Each row was made from one walk, in order. Every step used is in the known rows, and no mark comes twice. Write each row's walk.
In the rows, 128 means zero.
Known rows:
fulovim > zezulu > bada: [103 141 119 123  73 136 100 105 147 115 131 132 157 117 138 137 156  77]
bada > zezulu > fulovim > vavov > pedu: [143 146 129 175 129 136 123 168 110 158  71 116 144 159  72 146 175 159]
pedu > vavov > fulovim > sose: [121 162 125 134 181 108 143 154 108 141 170  89 151 128 115  88  79 141]
zezulu > fulovim > vavov > pedu > sose: [117 143 156 142 152 149 155 172 127 151 148  88 152 183 108 152 169 187]
fulovim > vavov > pedu > sose: [ 96 110 137 146 132 172 141 173 151 126 121 126 144 204 118 161 133 171]
zezulu > pedu: [139  95  99  64  81 150 106  99 138 108  98 130 100  95 188 184 132 128]
vavov > pedu > zezulu > bada: [111  90 164 119  49 111 127 133 138 117 139 154  97 100  97 181 159  93]
vavov > fulovim: [113 162 126  83 128 107 114 106 136 154 124 124 172 101 110  92 116 142]
bada > difeb: [170 150  89  54  98 139 103  91 114 101 102 197 179 119 171 132 123 102]
difeb > bada > zezulu > pedu: [155  84 115 117 112 153 124 103 138 117  29 161 101 114 182 134 126  73]
vavov > fulovim > sose: [120 170 124 102 138 120 120 140 107 154 132  71 179 126 115  94 116 138]
vavov > pedu > zezulu: [102  86 149 125  83 126 119 138 154 116 160 155  87 143  95 166 135 158]
vavov > fulovim > zezulu > bada: [ 96 172 132 127 103 121 125 132 117 137 129 116 173  92  98  98 144  88]
zezulu > fulovim > vavov: [147 170 115 133 152 117  98  89 132 151 134  91 175 157 131 105 153 164]
vavov > pedu > zezulu > fulovim: [132 137 171 116 111  92 138 130 122 152 196 101 104 113  85 152 187 175]
fulovim > vavov > pedu > zezulu: [103  89 137 174 114 144 118 152 147 110 139 149  98 184  85 150 115 168]
difeb > bada: [130 139 150  82  79 108  81  34 165 127  73 111 166 139 182  66 113  83]
fulovim > zezulu: [ 91 145  99 131 110 154  90 107 165 115 155 128 152 162 139 117 134 139]

Which walk is each row?
[137 139 126 169 184 115 122 105 141 141 192 116 136 170 109 106 144 176]
pedu > zezulu > fulovim > vavov
[111 153 129 119 176  94 139 120 137 142 165 145 141 104 109  87  74 147]
pedu > vavov > fulovim
[115  91 141 115  89 107 119  91 163 115 173 174 112 105 126 159 145  83]
pedu > zezulu > bada
[136 139 118 124 175 125 162 172  83 128 147  81 114 101 140 120  78 140]
zezulu > pedu > vavov > fulovim > sose
[142 119 137 153 193 115 172 142 109 133  83 157 100  89 133  75  69  97]
difeb > bada > zezulu > pedu > vavov > fulovim
[113  91 153 161  76 127 124 145 131 111 119 150 108 136  89 164 139 104]
fulovim > vavov > pedu > zezulu > bada
[142 148 142 128 160 104 135 124 117 149 227  67 131 140 121 127 167 158]
pedu > zezulu > fulovim > sose
[149 132 136 170 200 128 175 173  83 133  88 103 115 117 136  73  72  91]
difeb > bada > zezulu > pedu > vavov > fulovim > sose
[135 114 127 138 124 129 103  78 172 136  51 176 150 153 149  85 126  67]
difeb > bada > zezulu
[129 127 121 109 169 113 158 142 110 127 140 135 101  75 136 120  76 146]
zezulu > pedu > vavov > fulovim
[151  76 118 155 163 135 149 116 143 104  84 183  71 121 179 128  81  83]
difeb > bada > zezulu > pedu > vavov
[114 112  90 111 100 175 113 130 132  99 122 118 102 123 175 164 134 137]
fulovim > zezulu > pedu
[153 150 114 125 157 109 123 106 143 170 137 146 149 117 111 138 193 132]
bada > zezulu > fulovim
[163 120 129 133  88 142 140 158  77  87  94 203 140 125 112 151 127  80]
fulovim > vavov > pedu > zezulu > bada > difeb
[139 150 163 132 123 106 142 161  96 150 195  49 118 136  93 148 179 167]
vavov > pedu > zezulu > fulovim > sose
[115 102  95 150 152 154 138 140 137  87 168 143  73 128 171 153  88 140]
fulovim > zezulu > pedu > vavov
[110 142 104 116 130 162 138 156 104 120 119 103 120  98 137 123 121 146]
vavov > fulovim > zezulu > pedu
[153 156 161 177 121 124 121 141 104 157  31  93 154 164  93  91 163 124]
difeb > bada > zezulu > fulovim > vavov > pedu
[136  86 101 106 135 131 133 112 143  95 147 155  72 102 185 172  88 133]
zezulu > pedu > vavov
